Known rows, with every way that one mark hangs from another
K(Q): [-1.145 -0.183 -1.297 -1.275  0.682 -0.280 -0.648 -2.280  0.065 -0.123
 -0.166  0.089  0.829  0.720 -2.313  0.341  0.444  0.332 -1.656]
W(K(A Q(M) U) T): [ 0.996 -0.952  0.096 -1.179 -2.636  0.425 -3.396 -3.932 -1.698  0.136
  0.547 -1.789  2.623 -0.964 -5.828  3.998  0.397  0.789 -1.401]
T(W(K(A U))): [ 1.062 -0.871  0.912 -2.426 -4.408 -0.289 -2.312 -0.564 -0.846 -1.124
  0.123 -1.346  3.325 -0.431 -1.991  0.618  0.226 -2.688  0.941]
W(T): [ 0.806 -0.011  0.240 -1.327 -1.365  1.359 -1.226 -0.057  0.111  0.500
  0.561  0.576 -0.399 -0.794  0.044  3.329 -0.108  0.223  1.132]
U(W(K(A(R) Q) T)): [-0.175 -0.848 -0.819 -4.063 -2.977  1.484 -2.204 -1.840  0.066 -0.143
  1.027  0.350  1.456 -0.404 -3.760  4.352 -0.525  2.242  0.340]
T(W(K(Q))): [-1.053 -1.079 -0.361 -2.650 -3.644 -0.663 -0.927 -0.779 -0.201 -1.124
  0.431 -0.927  1.222  0.264 -2.830  1.615 -0.093 -2.256  1.693]
T(W(K(Q(M) U))): [-0.419 -0.542 -0.131 -1.254 -2.257 -0.548 -1.452 -1.292 -1.681 -1.066
  0.211 -1.236  2.132  0.508 -3.917  1.617  0.329 -1.093  0.931]
K(U W): [ 1.338  0.237 -0.955 -1.647 -1.770  1.046 -2.676 -0.955 -1.824 -0.387
 -0.157  0.584 -0.242 -0.283 -1.672 -0.269  0.491 -0.227  0.807]
B(T): [ 1.017  0.167  0.488 -2.912 -1.335  0.487  0.079 -0.126 -0.435 -0.137
  0.102 -0.174 -1.347 -0.338 -0.015  0.453  1.137  0.262  0.437]
U(W(K T)): [-0.151 -0.659  0.424 -2.644 -3.981  0.876 -0.634  0.230 -0.808  0.310
  1.250  0.110 -0.389  0.326 -3.062  4.527 -1.380  2.389  2.703]
B(T(W(K(A)))): [ 1.188 -0.682  0.908 -4.906 -4.607  0.094 -0.970 -0.704 -0.086 -0.901
  0.388 -1.316  0.468 -0.729 -1.019  1.292  1.131 -2.120  1.825]
W(K(A(R) Q(M) U)): [ 0.465 -0.953 -0.913  0.445 -0.024  0.088 -2.360 -3.029 -1.429 -0.789
  0.127 -1.663  2.429 -1.097 -4.835  0.681  0.676  0.870 -2.728]
B(T(W(K(A(R) U)))): [ 1.966 -0.565  0.633 -4.567 -3.728  1.092 -1.996 -0.066 -0.853 -1.301
  0.327 -0.633  0.816 -1.437 -0.844  0.995  1.446 -1.573  1.179]
U(W(K(A Q) T)): [-0.279 -0.927 -0.214 -4.112 -3.619  0.613 -2.099 -2.387 -0.268  0.176
  0.933 -0.245  1.897  0.320 -4.553  4.356 -0.684  1.967  0.557]
W(K(Q(M(H))) T): [-0.767 -0.998 -0.566 -0.440 -1.868  0.081 -0.942 -2.063 -1.226  0.186
  0.671 -2.178 -1.081 -0.452 -5.674  4.019 -0.694  0.899  1.452]
R(A): [-0.245  0.636  0.083  1.415 -2.211 -0.339 -1.242 -0.392 -0.012  0.099
 -0.207 -0.768 -1.457  0.112  0.082  0.541  0.381 -0.878  0.855]
Q(M): [-0.209  0.656 -0.229  2.659  2.346 -0.184  0.889 -1.088 -0.385  0.099
  0.134 -0.657 -0.174  0.289 -0.758  0.588  0.544  1.367 -0.253]
B(T(W(K(Q)))): [ 0.219 -0.671  0.171 -5.095 -4.029  0.020 -0.596 -0.824 -0.581 -0.921
  0.478 -0.968 -0.424 -0.219 -2.294  1.755  0.967 -1.584  1.762]
B(T(W(K(Q U)))): [ 0.794 -0.523  0.535 -4.991 -4.119  0.050 -1.397 -0.736 -1.608 -1.066
  0.323 -0.903  0.407 -0.062 -2.995  1.457  1.183 -1.224  1.255]

Rows
[ 0.364  0.710 -0.733 -1.413  1.506  0.103 -2.759 -4.946 -1.645 -0.161
 -0.475 -0.257  5.363  1.562 -4.782  0.872  1.272  3.045 -4.139] | K(A Q(M) U(W))
[ 1.022 -0.147 -1.964 -3.839 -1.413  0.600 -4.804 -5.315 -0.720 -0.587
 -0.651  0.068  3.153 -0.286 -3.852 -0.635  1.509 -0.858 -2.613] | K(A Q U W)
[ 1.934 -0.152 -2.620 -4.564 -1.107  3.029 -6.105 -4.389 -0.276 -0.651
 -0.070  1.539  2.361 -1.920 -2.899  1.938  1.680 -0.321 -1.938] | K(A(R) Q U W(T))
[ 0.396 -0.985 -0.419 -2.994 -2.912  0.406 -3.017 -1.358 -0.553 -1.490
  0.111 -0.546  3.321 -0.674 -2.804  0.849  0.630 -2.166 -0.281] | T(W(K(A(R) Q U)))
[ 1.182 -1.348  0.291 -2.831 -4.156  0.505 -3.943 -3.241 -1.388 -0.025
  0.490 -1.345  2.770 -1.087 -5.287  3.545  0.055 -0.056 -1.145] | W(K(A Q U) T)
[ 1.565 -0.266 -1.036 -3.778 -3.022  1.705 -3.635 -3.232  1.238  0.128
  0.310  0.687  0.683 -1.677 -0.658  2.323  0.678 -1.634  1.067] | K(A W(T))
[-0.993 -0.539 -0.496 -2.220 -2.393  0.641 -0.595 -1.701 -1.080  0.308
  1.170 -0.264  0.109  0.916 -5.001  5.015 -0.901  3.242  1.424] | U(W(K(Q(M)) T))
[ 0.011  0.057 -2.419 -2.998 -0.237  1.012 -3.406 -5.842  0.477  0.081
 -0.258 -0.899  0.871 -0.515 -4.156  2.133  1.021 -0.328 -0.251] | K(A Q(M(H)) W(T))
[ 1.908  0.211 -0.733 -2.565 -2.655  2.161 -3.638 -1.210 -1.687 -0.013
  0.276  1.160 -0.487 -0.892 -1.767  2.453  0.358 -0.062  1.769] | K(U W(T))
[ 1.333  0.222 -1.208 -3.959  0.311  2.404 -4.508 -3.116 -0.791 -0.474
 -0.083  1.523  4.642 -0.268 -2.999  2.209  1.000  2.501 -3.284] | K(A(R) Q U(W(T)))
[-0.049 -0.366  0.097 -3.708 -2.587 -0.073 -0.264 -1.423 -0.837 -0.860
  0.521 -1.161 -0.494  0.011 -2.725  2.084  1.238 -0.846  1.697] | B(T(W(K(Q(M)))))
[ 1.443  0.349 -1.846 -2.803 -0.438  1.494 -5.114 -6.205 -1.004 -0.061
 -0.145  0.174  2.856 -0.647 -4.677  2.686  1.841  0.415 -1.884] | K(A Q(M) U W(T))
[-0.897 -0.829 -0.544 -3.235 -2.645 -0.482 -1.029 -2.458 -0.277 -0.252
  0.480 -0.826  2.171  0.883 -4.465  1.672 -0.601  1.803 -0.588] | U(W(K(A Q)))
[ 1.824 -0.510  1.203 -4.816 -4.519  0.269 -1.771 -0.734 -1.154 -0.987
  0.272 -1.234  1.334 -0.676 -1.558  0.918  1.323 -1.755  1.247] | B(T(W(K(A U))))
[ 0.239  0.057 -2.521 -3.069 -0.398  1.108 -3.617 -6.308  0.969  0.187
  0.227  0.141  1.361 -0.843 -3.542  3.089  1.553 -0.230 -0.901] | K(A Q(M) W(T))
[-0.919 -1.121 -0.647  0.032 -0.892 -1.388 -0.769 -3.498 -0.583 -0.285
 -0.167 -3.265  1.374 -0.136 -5.413  0.108 -0.051 -0.054 -1.228] | W(K(A Q(M(H))))
[-0.333 -1.202 -0.241 -0.717 -2.471 -0.797 -1.527 -1.496 -2.204 -0.450
  0.160 -1.549  1.080  0.078 -5.303  0.729 -0.320  0.497 -0.915] | W(K(Q U))
[ 0.264 -1.519 -0.169 -3.215 -4.019  0.215 -2.756 -3.343  0.187  0.182
  0.779 -1.335  1.711 -1.268 -4.399  3.931 -0.163 -0.526 -0.279] | W(K(A Q) T)
[-0.915 -0.809 -0.377 -3.513 -3.624  0.735 -1.155 -1.152 -0.842  0.200
  1.171  0.048  0.244  0.684 -4.637  4.677 -1.153  2.546  1.593] | U(W(K(Q) T))
[-1.631 -0.444 -0.777 -1.058 -1.330 -0.446  0.310 -1.590 -1.135 -0.106
  0.722 -0.711  0.274  1.357 -4.935  2.569 -0.694  3.074  0.498] | U(W(K(Q(M))))
[-0.475 -0.631 -0.306 -2.784 -2.378  0.523 -1.557 -3.019 -0.477  0.255
  1.044 -0.579  1.784  0.400 -4.923  4.711 -0.513  2.639  0.284] | U(W(K(A Q(M)) T))
[ 0.235 -0.998  0.132 -3.275 -3.623 -0.467 -2.818 -2.104 -0.868 -1.170
 -0.017 -1.299  3.862 -0.053 -3.568  0.966  0.485 -2.427 -0.077] | T(W(K(A Q U)))
[-0.591 -0.840 -0.881 -1.885 -1.744  0.067 -1.664 -1.951  0.546 -1.289
  0.317 -1.014  2.200 -0.697 -2.367  1.520  0.614 -1.894  0.262] | T(W(K(A(R) Q(M))))
[ 0.793 -0.629  0.863 -4.276 -4.480  0.116 -0.328  0.461 -0.614 -0.844
  0.596 -0.936 -0.771 -0.425 -1.149  1.624  0.790 -1.662  2.729] | B(T(W(K)))
